Each row comes from the steps of one walk. Every step used is in the known rows, and no mark comes twice. Write the walk behind each row, first mark first.
Known rows
ligin-kuzer-vibap: |   8 |  12 | -39 |  20 |  17 |  19 | -22 |  13 |  26 |  -2 |  33 |  13 |  -9 |  -4 |  -9 | -41 | -44 |   4 |  -2 |  16 |  19 | -14 |  -6 |  -4 |
ligin-famer-zome-kive: | -24 | -23 | -20 | -37 |  -3 |  11 |  16 |  -3 |  -1 |  25 |  -8 | -10 |   3 |  17 |  -7 | -44 | -10 |  -4 |  14 |  14 |  26 |  -2 | -32 |  19 |
kuzer-zome: |   5 |  24 | -28 |   8 |  12 |  15 | -15 |   9 |  37 |   0 |  -3 |  13 |  -5 |  -5 | -24 |  -8 | -23 | -12 |   7 |  23 |  22 | -11 | -10 |   3 |
famer-ligin-kuzer-vibap-kive-zome: |   9 |  -6 | -38 |  12 |   0 |  23 |   2 |   3 |  55 |  16 |  22 |   9 |   8 |  -9 | -11 | -32 |   9 |  26 | -12 |  23 |  21 |  22 | -15 | -28 |
zome-famer-ligin-kuzer-vibap-kive: |  -7 |  -7 | -78 |   4 |   6 |  19 | -14 |  -4 |  46 |  14 |  34 | -19 |   4 |  -6 |  13 | -28 |  10 |  35 |  -8 |  29 |  21 |  54 | -13 | -34 |
tefi-ligin: | -31 | -11 | -57 |  -8 |  10 |  -2 |   3 |  -5 |  26 |   4 |   3 |  -6 |  -3 |  35 |  -7 |   1 |  -7 |  -2 | -30 |  24 |  21 |   2 | -16 |  28 |
kuzer-vibap: |   8 |  22 | -26 |   7 |  25 |  12 | -13 |   9 |  27 |   5 |  28 | -11 |  -1 | -17 |   3 |  -9 | -28 | -13 | -14 |   7 |  14 | -22 |  -7 |   9 |
vibap-kive-zome: |  -9 |  -1 |  -9 |   8 |   1 |  17 |   8 |   2 |  46 |   8 |   0 |   5 |  20 |  -7 | -17 |   0 |  17 |  18 |  -6 |   3 |  17 |  21 | -18 |  -5 |
musider-tefi-kive-famer: | -12 |  -9 |  -8 |  30 |  19 |   7 |  35 |  -9 |  12 |   5 | -13 |  10 |  18 |   6 | -10 | -15 |  -9 |   0 |  -8 |  17 |  27 | -42 | -28 |  51 |
famer-ligin-kuzer: |   2 | -33 | -51 |  -2 |  -2 |   4 |  -7 |   9 |  27 |  22 |   0 |  28 | -26 |  17 | -13 | -62 |   5 |  11 |   3 |   1 |  14 |  17 | -25 | -27 |
vibap-kive-zome-ligin-famer: | -12 | -30 | -72 |  -5 |  -5 |   3 |  -1 |   7 |  52 | -29 |  -7 | -12 |   8 | -12 |  -1 | -42 |   2 |  34 |  -6 |  23 |  26 | -11 | -28 |   1 |
ligin-famer: |   8 | -25 | -29 |   0 |   8 | -15 |  -4 |  12 |  15 |  -9 |  -7 |  -6 | -12 | -22 |   9 | -50 | -28 |  -1 |   8 |  -1 |  13 | -28 | -22 |  -4 |
kuzer-vibap-kive-famer-zome: | -10 |   6 | -44 |  20 |   2 |  17 |  12 | -10 | -21 |  64 |   8 | -11 |  28 |  -5 |  28 | -24 |   1 |  -4 | -10 |  14 |  24 |  15 | -30 |  11 |
musider-tefi-ligin-kuzer-vibap: |  -8 |  -6 | -57 |   6 |  25 |  15 | -18 |   3 |  18 |  -1 |  34 |  11 | -13 |  11 | -16 | -45 | -43 |  20 | -19 |  42 |  22 |  -1 |   4 |  26 |
famer-zome-ligin-kuzer-vibap: | -13 |   6 | -87 |   2 |   8 |  26 | -20 |   8 |  18 |   1 |  30 |   1 |  -2 |  11 |  -6 | -51 | -26 |  18 | -10 |  29 |  27 |  -4 | -14 |  15 |
kive-zome-famer-ligin: |   9 | -29 | -86 |   6 |  -3 |   3 |  17 |  12 |  63 |  27 | -11 |  -7 | -11 | -37 |   8 | -20 |  29 |   1 | -18 |   8 |  12 |  -3 | -30 | -14 |
musider-zome-ligin-kuzer: | -30 | -19 | -67 |  -5 |  -1 |  25 | -25 |   3 |   6 | -19 |  -5 |  29 | -14 |  25 | -44 | -53 |  -7 |  47 |   4 |  17 |  31 |  15 | -38 |   7 |
ligin-kuzer-vibap-kive-zome-famer: | -11 |   2 | -88 |  36 |  -2 |  26 |  -3 |   9 |  68 |  -6 |  18 |  -2 |  18 | -36 |   0 | -17 | -10 |  35 |  -7 |  31 |  25 |  11 | -10 | -11 |
musider-zome: | -13 |  -4 |   0 | -11 |  16 |  13 | -12 |  -1 | -33 |  16 | -13 |  10 |  -9 | -11 | -33 | -18 |  -6 |  18 |   2 |  -3 |  17 |   8 | -38 |  12 |
zome-famer-ligin-kuzer: |  -1 | -36 | -90 |  10 |  -6 |   6 |  -7 |  11 |  42 |  16 |   0 |  18 | -22 |  -5 |  -3 | -59 |   6 |  19 |   3 |   9 |  16 |  17 | -26 | -27 |
musider-kive: |   1 |  -6 |  -6 | -28 |   6 |  10 |  -2 |  -5 |  12 |  12 | -15 |  31 | -22 | -10 | -41 | -14 |  -3 | -15 |  -5 |  -6 |  12 |  39 | -41 |   2 |
vibap-kive: | -23 |  -3 | -14 | -13 |   8 |   9 |  -8 |  -7 |  23 |  11 |   8 | -14 |  15 |  14 |   0 |   5 |  28 |  19 |  -3 |  -4 |  16 |  54 | -19 |  -6 |

Write each row's walk
|  -7 |   8 | -88 |  30 |   6 |  29 | -14 |   6 |  18 |   9 |  24 |  10 |   5 |   4 |   3 | -52 | -33 |  12 | -12 |  32 |  32 | -20 | -23 |  12 | => kive-famer-zome-ligin-kuzer-vibap
| -17 |   3 | -76 |  26 |  -1 |  12 |  29 |   7 |  69 | -20 |  -5 | -12 |  21 | -27 |  -9 |   1 |  -4 |  16 |  -8 |  28 |  25 | -35 | -16 |  26 | => tefi-kive-zome-famer
| -32 | -10 | -91 |   2 |  -3 |  17 |   8 |  -2 |   6 |  24 | -15 |  -4 |  15 |  16 |   7 | -21 |  17 |   5 | -18 |  12 |  29 |  -8 | -45 |  39 | => kive-famer-zome-ligin
|  -5 |  -7 | -35 |   7 |  -5 |  14 |  18 |  -8 | -33 |  63 | -24 |  30 |   3 | -11 |  -4 | -35 |  -7 | -24 |  -6 |   1 |  20 |  16 | -51 |  16 | => musider-kive-famer-zome
| -12 |   1 | -60 |  48 |   2 |  29 |  -8 |  -4 |  41 |   9 |  17 |   8 |  23 |   6 |   9 | -21 |  -6 |  20 | -12 |  26 |  36 |   6 | -34 |  -9 | => zome-ligin-kuzer-vibap-kive-famer
| -20 |  12 | -82 |  -9 |   7 |  23 | -18 |   5 |  59 | -24 |  -4 |  -1 |   0 |  16 | -27 |  -5 |   3 |  11 | -11 |  33 |  32 |  -8 | -23 |  23 | => kuzer-zome-ligin
| -20 |  -7 | -37 |  16 |  -4 |  14 |  16 | -11 | -26 |  63 |  -9 |  -1 |  27 |   5 |  23 | -22 |  14 |  -2 |  -4 |   4 |  22 |  25 | -37 |  12 | => vibap-kive-famer-zome
|  -4 | -29 | -71 |   0 |  -3 |  -1 |   1 |  14 |  51 | -32 | -12 |  -4 |  -3 | -19 |  -5 | -48 | -13 |  18 |  -5 |  18 |  24 | -40 | -28 |  11 | => kive-zome-ligin-famer
| -23 |  -6 | -68 |  -1 |   1 |  20 |   2 |  10 |  62 | -22 |  -8 |   6 |   8 |   5 | -25 |  -4 |  16 |  17 | -22 |  12 |  26 | -20 | -30 |  28 | => kive-zome-ligin
| -11 |  -1 | -54 |  29 |  -3 |  22 |   7 |  -8 | -21 |  58 |   9 |   6 |  23 |   4 |  20 | -47 |  -9 |   8 |  -1 |  19 |  26 |  21 | -29 |  -1 | => ligin-kuzer-vibap-kive-famer-zome
|  -2 |   9 | -73 |  21 |  10 |  30 | -18 |  14 |  55 | -21 |  30 |  14 |  -2 |  -2 | -20 | -42 | -32 |  22 | -13 |  30 |  29 | -24 | -13 |   6 | => kive-zome-ligin-kuzer-vibap
| -17 |   1 | -37 |  45 |  -5 |  34 |  10 |  -6 |  50 |  10 |  -8 |  36 |  10 |  33 | -28 | -25 | -36 | -10 |   2 |  48 |  48 | -28 | -39 |   8 | => tefi-ligin-kuzer-zome-kive-famer
|   7 | -27 | -38 |  14 |   0 |   3 |  16 |  -5 |  31 |  52 |  -8 |   1 |   2 |   0 |  21 | -19 |  42 |  -4 | -16 |   2 |  19 |  22 | -46 | -27 | => vibap-kive-famer-ligin
|   2 | -34 | -52 |  26 |  -8 |  11 |   3 |   0 |  29 |  33 |  -2 |  33 |  -8 |  16 |  -1 | -58 |  13 |  17 |   3 |   9 |  22 |  27 | -38 | -38 | => vibap-kive-famer-ligin-kuzer
| -42 |  -5 | -91 |  -1 |  -4 |  16 |  24 | -10 |  13 |   8 | -12 | -11 |  24 |  29 |   3 | -19 |  17 |  10 | -19 |  25 |  36 | -18 | -42 |  51 | => tefi-kive-famer-zome-ligin
|  -3 | -35 | -87 |  13 | -14 |  14 |   0 |   6 |  56 |  16 |   2 |  18 |  -9 |  -6 |  -7 | -54 |  19 |  36 |   1 |  21 |  19 |  37 | -24 | -36 | => vibap-kive-zome-famer-ligin-kuzer
|  -2 |  -6 | -70 |  14 |  -3 |  18 |  11 |   7 |  58 |  -1 | -15 |  17 |  -2 | -54 | -24 |  -8 |  -5 |   5 | -10 |  13 |  18 |   5 | -33 |   3 | => musider-kive-zome-famer
| -24 |  -8 | -74 |  26 |  -5 |  20 |   9 | -15 | -18 |  56 |  13 |   2 |  24 |  20 |  22 | -42 | -13 |  11 | -15 |  37 |  33 |  24 | -27 |  10 | => tefi-ligin-kuzer-vibap-kive-famer-zome
|  -6 |   5 | -17 |  47 |  -2 |  37 |   6 |   2 |  47 |  12 | -11 |  43 |  10 |  15 | -28 | -29 | -35 | -13 |  15 |  31 |  42 | -32 | -40 |  -3 | => ligin-kuzer-zome-kive-famer
| -19 | -31 | -77 | -20 |  -3 | -13 |  11 |  -3 | -28 |  32 |  -7 | -17 |  -1 |   7 |  19 | -58 | -20 |   1 | -10 |  26 |  19 |  -2 | -21 |  26 | => tefi-ligin-famer-zome
| -24 |   3 | -71 |  -3 |   5 |  29 |  -5 |   1 |  69 | -20 |  15 | -13 |  21 |   4 | -14 |   1 |  23 |  34 | -26 |  28 |  30 |   8 | -23 |  16 | => kuzer-vibap-kive-zome-ligin
| -12 | -30 | -73 | -12 |   3 |  -7 |  -8 |  10 |  36 | -30 |  -8 | -16 |  -7 |  -8 |   4 | -47 | -10 |  17 |  -4 |  11 |  22 | -27 | -30 |  11 | => zome-ligin-famer
| -30 | -11 | -76 |  10 |  -9 |  24 |   6 |   6 |  59 | -41 |   1 |  25 |   6 |  36 | -42 | -46 |  -7 |  40 |  -2 |  32 |  35 | -15 | -23 |  20 | => tefi-kive-zome-ligin-kuzer
| -10 |  14 | -21 |  -7 |  18 |  16 | -14 |  -6 |  30 |  11 |  33 | -26 |  17 |  -1 |   9 |   4 |   7 |  17 | -12 |  13 |  19 |  40 |  -9 |  -9 | => kuzer-vibap-kive
|  -4 |  -6 | -45 |  -6 |  10 |  17 | -16 |  -6 |  35 |  18 |  36 | -10 |   3 |  10 |   5 | -32 |  13 |  29 |  -8 |  23 |  19 |  54 | -13 | -33 | => famer-ligin-kuzer-vibap-kive
